Each row comes from the steps of one path. Every step used is in the known rows, and no mark comes twice. Write the path behind each row, first mark first.
In the rows, 128 means zero.
Known rows
G, Z: [124 140 127 133 117 177 136 149 125 112 114 130 124  74 108 120 134 182
 137  96 137 141 141 156 129 149 130 121 105 163 127]
U, S: [126 124 110 137 111 174 143 128 115 103 135 139 134  84 123 105 135 166
 136 109 160 131 143 180 123 145 125 127 111 162 128]
F, G, Z, K, V, Q, R, W, N: [112 176 130 124 101 178 141 178 143  64  86 138  76  65 102 120 133 183
 142  90  98 172 125 146 162 138 152  87  80 171 119]
F, W, D: [118 153  98 113 101 166 128 141 136  89  98 165  93  88 128 110 126 212
 142 107 157 117 144 166 131 139 162 112 110 155 123]
Z, K, V, Q, R: [123 162 141 135 113 178 140 179 119  78  99 140 113  65 106 107 146 162
 134  85 136 165 128 173 152 136 143  79  76 167 143]
D, W, F, G, Z, K, V, Q: [125 165 133 114  90 171 140 176 141  52  84 148  69  63  99 125 138 203
 147  88  69 166 139 154 154 140 150  84  84 170 123]
U, X: [131 121 114 132 111 172 139 132 115 112 120 124 131  84 123 104 134 170
 136 107 160 131 142 167 123 144 128 105 117 149 135]
K, Z, G: [129 130 125 134 120 181 128 158 132 140 110 116 118  68  97 114 137 172
 137  93 113 153 151 156 136 138 127  89 114 163 123]
W, R, Q, V, K, Z: [ 98 173 132 129  94 157 110 157 130 117  98 134  87  49  95 118 135 190
 123  99 119 139 131 169 165 135 161  98  75 163 148]
G, Z, K, V, Q, R, W: [121 172 149 134 110 177 144 183 130  73  94 129  98  63 102 114 137 170
 135  81 115 167 124 158 158 138 151  78  72 173 129]
N, W, R, Q, V: [ 95 165 105 122  93 149 121 147 130 111  90 160  93  67 138 115 141 216
 116 102 142 123 112 176 154 137 171 109  85 158 148]
S, U: [125 130 113 138 121 173 140 135 116 109 129 130 139  84 121 105 136 169
 135 109 152 131 142 177 118 152 128 106 112 162 128]
D, W, F, G: [121 155 110 110  89 162 129 146 141  76  96 160  83  83 119 113 132 203
 146 105  95 136 143 161 138 132 141 121 115 158 113]
Z, K, V, Q, R, W: [121 173 140 132 108 175 141 178 125  67  94 141 103  68 111 103 140 164
 134  85 132 161 122 173 158 130 148  76  77 168 133]
D, W, N: [119 157  94 111  85 177 124 134 129  90 104 165 116  85 142 116 132 218
 136 101 157 120 135 174 130 144 132 115 116 143 110]
A, N: [121 143 102 132 108 189 142 135 119 111 112 148 134  70 124 107 138 187
 129  99 155 123 137 182 125 148 119 117 123 163 126]
K, V: [123 143 122 132 117 181 135 149 117  91 108 139 124  64 103 114 137 173
 135  97 155 146 141 175 132 143 132 103 106 158 139]
R, W: [122 154 116 128 108 170 133 138 128  93 108 145 117  85 128 102 127 179
 133 102 151 128 133 171 136 133 134 118 115 159 116]
A, N, W: [120 142  85 128 105 184 139 134 123 111  99 154 128  67 134 112 139 206
 122  96 156 115 127 186 128 152 129 100 129 164 127]
G, Z, K, V, Q: [128 151 145 137 116 185 144 174 122  82 102 125 114  56  94 125 141 178
 137  81 123 170 137 158 145 153 138  81  79 170 139]
N, W, F, G, Z, K, V, Q: [120 154 115 124 102 165 137 171 140  65  73 142  77  58  99 129 144 201
 139  86  81 164 130 155 155 145 153  73  94 179 136]
N, W, R, Q, V, K: [ 97 170 107 123  92 152 111 149 130 109  86 152  88  55 118 121 135 213
 116  98 136 123 117 178 161 139 169  96  85 161 151]
Q, R, W, N: [108 173 102 121  95 168 126 145 132  92  98 156 110  92 140 100 133 181
 133 103 156 125 119 171 145 126 140 119 108 156 110]
D, W, R, Q: [109 165 118 113  78 159 126 150 133  92 106 167  94  88 146 104 142 221
 127 102 132 124 127 174 146 134 161 116  86 146 132]
Q, R: [117 154 123 130 114 169 131 154 123 112 111 146 121  86 123  98 139 163
 133 101 150 134 130 171 135 128 137 123 101 160 130]
G, Z, K: [126 141 137 136 116 182 139 159 124  99 115 121 122  69  98 127 130 185
 138  89 129 158 143 152 133 158 132 109 101 164 123]
K, V, Q, R, W: [118 174 131 129 109 169 139 170 126  79  92 153 103  72 123  94 145 159
 132  92 140 145 118 179 156 118 147  85  78 169 140]
R, Q, V: [100 170 130 130 111 155 130 148 124 124 108 142 109  65 119 108 131 174
 129 103 146 132 124 172 152 132 144 130  82 162 142]
A, S, U, X: [131 118 111 144 124 172 160 123 111 108 146 117 142  88 123 101 140 150
 134 121 157 126 143 185 113 163 125  96 115 157 127]
N, W, D: [121 143  95 114 102 160 123 137 129  97  95 162 104  76 131 112 135 215
 131  99 161 122 130 175 131 143 163  99 120 165 127]
G, Z, K, V, Q, R, W, F: [119 176 143 129 101 169 141 183 134  60  84 133  86  66 100 116 142 175
 139  83  94 167 124 157 163 133 151  80  74 178 127]

Which path is each row?
[117 173 146 120 105 168 142 184 144  60  88 140  60  62  92 114 130 182
 144  89  91 175 130 146 162 133 176  84  75 180 124] | F, G, Z, K, V, Q, R, W, D
[114 160 127 133 118 170 116 145 118 114 103 131 112  42  85 126 118 168
 132  98 145 135 138 174 148 139 134 112  98 164 138] | Q, V, K
[101 164 100 127  93 174 118 158 136 136  81 135  85  35 104 127 137 216
 113  89 103 131 123 177 165 144 158  68  97 170 142] | A, N, W, R, Q, V, K, Z, G
[132 138 127 136 119 184 114 158 131 133 105 107 113  54  72 123 128 167
 136  87 109 152 157 160 146 140 124  75 114 166 128] | V, K, Z, G
[129 146 124 136 115 181 113 148 125 116 108 116 118  55  77 120 128 166
 135  91 131 142 154 168 141 144 123  83 114 165 129] | V, K, Z
[ 99 173 116 124  96 163 112 167 146 125  86 135  67  57  99 126 127 207
 129  99  99 134 138 158 169 132 167  85  76 154 143] | F, W, R, Q, V, K, Z, G
[118 148 111 124 104 169 134 162 139  67  79 135  80  58  91 137 134 205
 139  91  87 163 136 151 146 153 151  86 109 173 127] | N, W, F, G, Z, K, V
[114 161  95 121  93 174 127 129 131  86 100 154 117  87 139 109 129 198
 134 103 162 123 128 171 137 137 130 119 121 152 108] | R, W, N
[118 176 125 117  99 154 133 162 135  86  93 167  91  88 140  84 143 175
 135  97 142 130 116 175 154 112 164  99  82 174 128] | V, Q, R, W, D
[116 178 138 124  98 157 140 181 145  70  84 145  72  80 114 103 141 171
 142  91  76 160 121 150 166 120 152  97  76 181 121] | V, Q, R, W, F, G, Z, K
[115 167 122 127 108 164 132 153 131  97 104 148 109  90 131  93 132 166
 132 102 146 129 123 171 144 121 143 119 103 161 118] | Q, R, W
[115 177 131 128  99 181 139 176 132  68  88 136  98  65 111 121 139 185
 135  83 125 162 120 158 159 142 148  79  77 168 123] | G, Z, K, V, Q, R, W, N
[125 133 113 144 127 174 154 131 115 105 141 132 142  85 120 104 142 155
 134 116 154 128 142 188 117 160 124 109 112 163 122] | A, S, U
[120 157 115 115  99 162 128 136 132  81 102 156  97  84 128 101 125 196
 138 103 154 127 134 171 137 132 159 113 115 165 112] | R, W, D
[132 113 110 139 117 170 147 127 111 113 135 113 140  87 124 102 135 163
 136 114 156 129 143 174 114 155 129  91 115 154 133] | S, U, X
[118 173 127 128 106 161 137 164 131  95  97 158 107  89 141  84 145 161
 131  95 139 132 115 176 154 113 144 102  82 168 130] | V, Q, R, W
[123 162 149 136 115 180 144 185 124  85 100 127 107  60  96 118 143 168
 136  81 119 170 129 158 151 144 146  81  70 172 140] | G, Z, K, V, Q, R
[120 174 147 124 103 171 140 182 134  64  90 138  81  63 101 115 136 185
 138  83 118 165 125 158 159 137 172  75  71 178 127] | G, Z, K, V, Q, R, W, D
[120 146 127 126 104 169 136 158 139  78  97 130  87  72  88 128 132 188
 149  98  79 165 147 141 141 147 137 119 107 173 118] | W, F, G, Z, K
[103 175 132 131 109 158 118 150 124 121 104 132 104  52  97 115 124 170
 128  98 139 133 130 175 161 134 142 115  81 165 145] | R, Q, V, K
[117 176 129 119 102 163 135 169 130  69  88 162  88  71 122  93 144 173
 136  93 143 143 119 178 157 117 168  81  77 173 137] | K, V, Q, R, W, D
[127 151 137 135 114 182 141 168 117  76 102 138 119  61 103 113 143 172
 135  84 139 165 136 173 145 145 135  78  84 166 143] | Z, K, V, Q
[126 151 127 133 115 177 140 160 119  88 100 149 120  65 114 105 148 168
 135  91 148 147 133 179 143 134 134  88  85 165 150] | K, V, Q
[ 96 180 114 124  92 160 111 158 140 110  88 143  73  58 103 123 127 206
 127 102 118 126 136 165 165 135 166  92  77 153 144] | F, W, R, Q, V, K, Z
[111 175 136 124 101 166 137 176 143  58  85 132  69  70  91 117 130 172
 143  94  80 168 129 148 160 129 156 101  92 175 114] | Q, R, W, F, G, Z, K, V
[114 177 135 124 103 163 141 180 142  64  78 147  70  68 104 106 145 166
 142  93  85 160 123 157 165 117 154  90  75 180 134] | K, V, Q, R, W, F, G, Z
[122 139 128 130 119 176 139 152 136 106 111 131 102  71  97 121 128 180
 143 101 110 153 147 144 132 146 136 127 108 166 124] | F, G, Z
[119 144  91 122 100 158 125 138 130  93  87 156 110  81 129 114 143 202
 132  99 132 124 129 174 136 139 138 105 122 165 128] | N, W, F
[111 151  98 121  95 170 128 145 134  90  98 165  99  90 136 114 136 216
 133 108 146 119 138 167 133 140 154 116 102 144 134] | F, W, R
[117 166 139 126 103 166 141 184 139  65  83 137  73  64  88 118 145 172
 147  90  69 176 133 147 160 132 150  93  77 182 134] | W, F, G, Z, K, V, Q, R
[115 165 119 123 101 161 137 182 142  67  70 145  70  62 101 122 147 192
 138  86  77 165 122 155 161 136 160  73  85 181 136] | N, W, F, G, Z, K, V, Q, R
[ 99 170 111 125  93 154 107 154 133 117  85 140  84  47 107 124 136 209
 116  95 123 130 122 174 165 139 168  79  86 164 148] | N, W, R, Q, V, K, Z
[120 176 139 122 101 168 137 177 128  57  90 150  87  67 112 102 138 178
 137  86 135 160 123 172 159 129 169  72  77 173 130] | Z, K, V, Q, R, W, D
[118 171 147 130 112 175 146 185 140  70  92 131  75  63  93 115 132 168
 141  88  88 176 129 146 160 134 155  87  76 175 126] | F, G, Z, K, V, Q, R, W
[105 174 136 134 110 161 114 154 128 130 103 120 100  44  85 117 125 166
 128  95 126 140 135 170 164 134 142  98  82 168 142] | R, Q, V, K, Z
[120 169 134 124  98 167 142 171 143  49  80 137  71  66  96 119 135 183
 145  90  75 168 133 151 161 133 148  88  88 179 121] | R, W, F, G, Z, K, V, Q
[ 92 175 108 121  92 155 126 152 136 103  93 164  81  77 135 113 132 214
 127 110 138 118 125 168 154 133 168 122  76 148 144] | F, W, R, Q, V
